Each row was made from one small tree. The marks that hang from a mark follow it in brackets, in alphabetical order. Every link used is in the known rows. Write each row's tree.
(in the rows, 128 means zero)
Known rows
rofu(zifoz(lezo)): [122 156  98 144 139 138 147 148 110 145 111 107 139 123 152  67 117 127
 150 161 150 124  53 136 115 133 148 140 152 124 117 131 119 127 156 136
 135 131 163 146 104 102 118 129 127 116 150 130 135 138]
zifoz(lezo(zenome(petuv)) rofu): [132 229  40 165 143 151 145 175 111 136 113 123 140 108 145  83 106 130
 187 161 155 164 128 153 137 104 108  94 138 138 119 114 135 126 174 120
 151 164 181 130  97  94 166 148  82 106 146 124 107 164]
fata(nunal(bibe(petuv(valef) rofu(zifoz)))): [117 161 133 123  92 143 154  69 125 134  90 105 135 131 154  71 108 141
 167 153 158 120  69 136 107 179 145 174 159 143 137 146 120 163 224 112
 146 139 175 137  88 106  97 163 136 112 143 129 236 126]
bibe(nunal(fata) rofu): [121 171 208 124 125  89 161 159 143 111 113 114 145 109 153 102 115 130
 149 162 181 121 104 143  85 184 162 125 143 167 132 151 134 169 185 110
  95 159 144 133 113 106 172 145  93 107 153 130 185 119]
fata(nunal(bibe(petuv rofu))): [117 154 133 121 104 135 148  48 132 127  83 111 135 121 155  82 108 147
 169 148 123 123 106 139 127 181 132 159 149 149 150 142 133 173 209  98
 137 147 164 127  94 100 103 161 119 112 146 120 224 126]
rofu(zifoz(lezo(zenome(petuv(bibe))))): [138 187  83 151 148 143 149 129 113 143 129 106 137 128 156  83 115 125
 160 136 191 131  51 144 119 131 112 148 146 141 120 135 108 120 190 130
 134 137 172 152  90 104 131 133 134  87 145 123 132 150]
valef(buzi petuv(bibe(nunal))): [123 186 172 136 156 106 149  63 110 118 153 118 136  84 170 119 148 131
 171 120 206 161  33 137 104 155 131 129 168 120 130 155 119 109 143 124
 140 160  92 125 108 119 137 150 152  95 138 114 126 126]
lezo(zifoz(rofu)): [112 162  78 147 130 129 139 150 108 130 133 138 140 109 149  72  99 116
 161 149 108 143 155 140 134 115 131 126 146 121 122 120 125 120 139 125
 111 145 166 107 119 114 153 148  91 125 144 125 148 152]
bibe(nunal): [118 154 147 126 129 103 150 128 127 117 122 111 141 110 153 109 113 129
 129 146 147 123 100 135  92 167 133 122 144 150 119 158 125 155 165 112
 124 149 146 130 116 116 135 130 122 119 145 116 145 135]
nunal(bibe(petuv) fata): [124 121 188 114 131 129 144 118 125 118 110 109 129 127 164 105  98 122
 182 133 111 110 103 143 158 146 164 184 159 133 145 125 123 184 173 117
  89 166 113 126 107  85 117 159  91  95 145 127 189 123]
lurir(fata(nunal(bibe(petuv rofu(zifoz))))): [109 136 124 135  78 120 151 120 118 150  96 119 134 131 144  71 100 135
 166 158 154 118  93 142 117 157 113 164 132 150 136 144 121 144 196 123
 139 129 180 148  86  97 109 147 125 102 144 113 180 120]
zenome(fana petuv): [124  74 112 124 123 148 136  91 114  90 113 128 140 103 156  89 136 115
 130 104 195 139 145 149 126 116 136  98 156 157 135  99 142 124 159 111
 150 137 132 143 104 123 117 160 112 114 147 134 124 141]
petuv(valef): [120 160 103 133 121 133 152 154 108 119 127 131 139 117 149  94 133 128
 145 157 142 132  88 138  97 122 164 111 166 119 103 143 123 107 180 133
 170 142 143 140 131 131 120 144 130 135 142 131 191 146]
lurir(fata(nunal(bibe(petuv rofu)))): [110 143 116 135  81 115 151 114 122 142  96 126 135 123 144  80 105 139
 169 158 130 125 117 144 129 152 106 148 128 152 141 144 130 146 195 118
 146 135 174 140  92  99 111 150 114 107 144 110 181 122]
valef(petuv): [124 132 127 130 141 126 133  77 102 124 126 134 124 115 161  96 133 142
 156 136 150 132  88 135 113 132 157 130 163 108 121 130 126 109 148 127
 134 150 106 133 122 109 122 138 138 123 147 115 138 136]
petuv(valef(buzi)): [112 170 100 142 119 142 153 152 107 116 127 135 141  99 155  93 144 115
 154 148 166 151  60 140  98 126 160 115 172 112 112 142 120 103 154 126
 181 149 129 142 129 127 121 152 136 132 140 131 168 140]
petuv(bibe(rofu)): [131 188 172 129 155 104 157 123 135 121 122 114 145  96 157 102 137 143
 156 150 144 139 126 146  98 151 143 103 154 153 122 146 132 108 198 123
 139 127 152 122 115 134 152 149 117 114 144 124 229 137]
lurir(fata(nunal(bibe(rofu(zifoz(lezo)))))): [114 145 106 144  76 118 157 133 117 158  99 123 137 124 139  64 111 138
 171 176 140 131  73 140 126 137 105 140 130 154 141 130 124 134 183 133
 144 137 180 139  82  96 122 142 119 103 147 118 151 122]
fana(zenome(petuv(bibe(nunal) valef(buzi)))): [119 186 120 132 127 134 154 117 119 115 153 121 134  84 148 130 136 111
 145 125 188 125 110 147  79 130 116 140 158 179 122 139 141 111 163 113
 180 153 140 115 107 135 135 153 145 120 142 120 128 138]
valef(buzi petuv(bibe(rofu(zifoz)))): [123 184 180 141 156 122 148  75 113 127 135 120 135  90 171  89 151 131
 178 125 230 161  35 140  91 156 158 143 173 120 130 143 115  88 151 130
 145 142 103 132 104 119 143 157 154 105 143 123 162 123]
lezo(zenome zifoz): [125 170  42 149 114 136 139  87 119 130 143 145 131 132 155  79 104 111
 163 112 103 121 113 139 137 139  84 156 138 130 135 141 100 131 174 112
  92 154 150 134 116 104 128 128 117  93 142 105 143 164]
fana(zenome(petuv)): [116 132  90 129 123 151 136 112 121 119 124 132 123  99 145 112 122 119
 133 128 141 101 160 146  97 124 127 144 147 170 128 114 147 121 140 102
 159 147 150 118 114 119 128 141 128 136 151 114 114 141]
valef(buzi petuv(bibe(nunal rofu))): [123 201 195 137 152 100 153  70 119 117 141 118 140  79 171 107 150 132
 175 125 215 166  50 140  87 169 136 127 167 136 133 157 125 108 156 121
 139 156  96 124 106 119 152 155 146 102 142 118 150 121]
lezo(zenome(petuv) zifoz(rofu)): [128 183  31 159 119 151 133 132 109 124 145 144 131 126 152  78  91 107
 169 110 161 147 156 150 136 116  88 145 137 139 127 120 111 123 170 108
 108 159 177 122 104 103 165 147  96  96 140 114 107 170]
fana(zenome(petuv(bibe(nunal)))): [123 163 126 124 136 126 147 102 128 117 145 116 131  93 147 131 123 120
 133 125 159 106 146 146  91 138 109 140 146 188 128 133 146 125 162 105
 154 147 150 111 104 129 138 142 134 117 146 113 126 139]
lurir(fata(nunal)): [108 131  68 143  81 117 147 135 110 141 113 143 134 120 134  92 119 144
 146 171 147 123  99 142 131 132 101 113 126 132 129 137 128 123 164 125
 154 135 178 149 104 109 116 135 122 107 145 108 148 132]

Write each row's tree
[110 238 184 134 131 107 163 145 131 111 106  96 151 102 162  87 113 113
 167 140 203 145 101 145  56 203 146 154 156 155 116 193 138 159 226 107
 160 141 148 155 113 114 127 156 121 126 145 128 211 119] : bibe(nunal petuv(valef(buzi)) rofu)
[116 169 179 122 146 102 147 135 126 111 121 100 140 123 159 120  93 123
 152 139 174 104 103 142 120 186 145 169 142 139 127 171 134 198 195 110
  99 154 139 151 110  93 124 141 101  92 147 122 170 122] : bibe(nunal(fata) petuv)
[124 154  44 152 108 156 136  98 111 110 141 145 139 117 151  68  98  96
 170  97 168 152 168 151 141 109  86 123 143 151 138 104 116 125 169 113
 104 158 161 129  96 112 148 158  92  86 140 124 115 171] : lezo(zenome(fana petuv) zifoz(rofu))
[118 102 104 134 111 158 146 109 103  86 123 133 145  93 157  85 154 101
 141 106 229 162 103 149 110 110 144  93 173 146 128 106 136 105 157 120
 184 143 125 149 108 132 113 172 126 117 141 144 126 139] : zenome(fana petuv(valef(buzi)))
[124 135 180 116 125 132 151 135 119 117 118 111 132 131 162 103 105 119
 186 142 123 115  88 142 145 136 174 180 168 127 136 132 121 172 189 128
 109 167 115 133 112  95 115 164 101 100 141 135 202 127] : nunal(bibe(petuv(valef)) fata)
[127 121 213 116 115 118 156 132 140 120 105 120 133 116 160  89 116 127
 179 151 119 122 107 144 131 145 180 150 158 155 150 109 124 162 168 117
  87 170 115 112 108  97 157 161  86 107 148 135 198 121] : nunal(bibe(rofu) fata)
[122 216  60 159 129 144 155 143 114 131 109 123 148  99 142  72 110 126
 197 167 119 163 123 147 139 104 113  73 147 137 127 112 131 131 168 132
 141 164 154 136  98 102 144 150  81  99 145 129 153 166] : zifoz(lezo(zenome(fana)) rofu)
[140 180 179 127 144 104 159 164 123 102 148 113 145 110 157 119 136 128
 143 137 243 146 104 152  87 139 146 119 157 169 117 145 137 120 221 124
 148 146 163 132 104 134 171 161 117 101 143 140 174 130] : zenome(petuv(bibe(nunal(fata) rofu) valef))
[124 150 221 118 118 132 158 148 128 125 105 101 135 138 164  79  98 116
 187 146 167 114  75 144 110 159 194 202 169 145 136 137 115 169 211 130
 102 154 130 140 100  94 129 167 105 105 145 144 233 117] : nunal(bibe(petuv(valef) rofu(zifoz)) fata)
[120 202  42 158 115 141 142 129 114 134 143 145 135 124 148  75  90 112
 178 132 111 140 139 143 134 125  97 139 139 126 125 132 103 127 168 117
  96 160 166 123 112 105 154 141  98  96 140 111 150 172] : lezo(zenome zifoz(rofu))
[132  98 140 122 144 135 143  79 118  90 133 119 145  96 159 105 143 120
 136 101 201 148 141 151 131 113 126  88 159 164 134 107 140 110 175 120
 151 130 135 134  98 136 123 164 118  98 142 134 151 142] : zenome(fana petuv(bibe))
[130 192 227 124 147  86 168 147 139 122 140  97 148 111 157 110 117 132
 152 154 211 124  68 143  85 177 157 138 151 167 126 158 118 143 201 130
  99 140 154 131  98 124 169 146 118  87 145 133 213 123] : petuv(bibe(nunal(fata) rofu(zifoz)))
[128 142 152 133 130 138 158 104 116  86 132 123 153  80 161  89 161 108
 155 107 248 174 110 155  97 119 140  82 174 167 131 117 140  92 194 124
 184 134 131 141 100 147 136 181 125 106 140 148 183 135] : zenome(fana petuv(bibe(rofu) valef(buzi)))
[123 173 150 140 159 124 143  64 105 120 147 128 132  85 169 109 154 133
 176 121 193 164  41 140 118 136 141 127 173 107 130 139 119  91 133 127
 149 155  87 127 113 119 131 154 150 104 140 116 141 131] : valef(buzi petuv(bibe))
[116 168  50 150 100 145 144  93 116 119 136 144 142 115 147  66  97 100
 180 118 119 146 149 144 140 118  96 117 146 137 136 116 108 130 165 121
  94 158 147 131 104 113 139 151  93  90 138 121 160 172] : lezo(zenome(fana) zifoz(rofu))
[123 225 128 146 147 136 150 130 128 142  88  94 142 130 159  58  97 124
 179 144 166 122 101 147  92 183 131 178 143 146 124 167 127 154 227 115
 133 124 173 168  97  90 118 140 114 110 152 123 212 133] : bibe(petuv rofu(zifoz(lezo(zenome))))
[111 116  94 135  73 117 149 119 114 143 107 136 132 121 139  90 113 139
 158 162 123 123  95 139 139 129 104 130 132 142 139 129 121 134 166 125
 146 144 165 133  96 104 110 142 122 105 142 108 144 129] : lurir(fata(nunal(bibe)))
[132 171  64 152 135 153 144 138 112 142 118 111 134 135 154  73 110 121
 154 139 190 126  52 143 115 133 117 153 145 136 120 130 110 128 178 125
 133 142 173 156  94  95 127 128 130  98 149 122 111 148] : rofu(zifoz(lezo(zenome(petuv))))
[132 205 173 131 140 115 168 154 122 128 138 107 148 113 153  90 137 132
 155 162 190 141  72 143  68 141 166 123 171 144 103 158 114  89 226 146
 166 121 167 138 111 147 145 153 142 116 140 140 252 139] : petuv(bibe(rofu(zifoz)) valef)
[112 173 128 129  96 141 155  61 125 124  89 114 138 112 156  79 121 137
 180 145 148 138  74 139 116 176 136 159 160 141 147 144 129 162 205 103
 158 151 154 132  95 105  99 170 127 116 142 126 226 124] : fata(nunal(bibe(petuv(valef(buzi)) rofu)))
[131 163  70 149 117 157 152 129 105 132 122 114 140 130 151  65 120 113
 159 134 199 134  47 142 110 121 127 135 156 139 118 125 110 121 190 137
 148 141 159 164  92 109 114 140 133  95 145 136 133 151] : rofu(zifoz(lezo(zenome(fana petuv(valef)))))
[118 213 211 123 133  95 163 167 132 110 115  98 148 122 156 102 102 122
 167 156 200 120 107 146  76 194 164 161 153 155 120 183 140 180 241 118
 121 148 152 156 112 106 144 155  99 105 149 137 233 118] : bibe(nunal(fata) petuv(valef) rofu)
[118 196 217 122 144  92 155 145 142 111 104  95 145 117 160 101  96 126
 162 147 185 113 128 147  90 206 154 164 140 162 131 175 142 195 219 104
  98 147 148 151 108  94 148 150  90  99 153 127 211 114] : bibe(nunal(fata) petuv rofu)
[117 196 159 133 134 136 153 154 120 129  98  98 144 132 158  63 105 122
 160 149 199 122 103 144  63 177 177 176 163 136 105 172 125 132 235 126
 155 113 172 166 111 115 117 152 131 131 147 135 250 127] : bibe(petuv(valef) rofu(zifoz))
[125 230 211 134 136  91 178 164 130 110 151 111 155  88 157 118 147 121
 173 157 222 158  44 145  78 160 156 111 169 154 121 166 124 122 206 134
 150 156 137 132 111 137 166 165 124  95 138 141 220 124] : petuv(bibe(nunal(fata) rofu) valef(buzi))
[126 178 118 136 140 140 150 117 127 134 128 111 133  95 147  99 125 123
 152 139 168 112 131 149  89 129 119 147 147 186 130 121 149 111 170 117
 161 135 167 119  96 120 141 145 129 121 152 123 142 135] : fana(zenome(petuv(bibe(rofu(zifoz(lezo))))))
[118 178 194 129 120 101 159 144 136 126 107  98 145 117 155  77 108 123
 132 152 205 120  85 138  49 198 160 150 146 169 118 163 118 151 190 115
 115 133 168 139 102 115 155 135 127 122 150 126 182 123] : bibe(nunal rofu(zifoz))
[129 136 202 125 117 126 159 149 134 135 102 107 136 123 159  71 112 124
 186 161 138 122  68 141 130 143 181 166 160 152 149 109 119 161 172 130
  83 165 131 121  96  86 155 156  91 101 151 141 180 118] : nunal(bibe(rofu(zifoz(lezo))) fata)
[114 229 137 151 141 141 159 160 114 137  95  96 149 112 161  53 117 114
 182 154 200 148  65 146  78 170 160 168 163 131 115 168 133 131 212 128
 172 123 162 169 105 103 116 157 127 126 149 139 214 122] : bibe(petuv(valef(buzi)) rofu(zifoz(lezo)))
[138 170 167 128 157 105 150 129 132 107 130 107 143 100 161 111 129 132
 133 123 221 145 135 151  89 155 123 117 144 179 123 145 140 123 205 107
 146 135 169 123 100 127 165 152 118 107 145 125 147 131] : zenome(petuv(bibe(nunal rofu)))
[110 205 159 141 132 142 155 154 119 128  97 101 144 118 162  62 114 111
 169 140 222 136  79 146  63 180 174 178 166 133 111 170 122 130 211 120
 166 121 158 166 110 113 117 159 134 131 146 137 235 123] : bibe(petuv(valef(buzi)) rofu(zifoz))
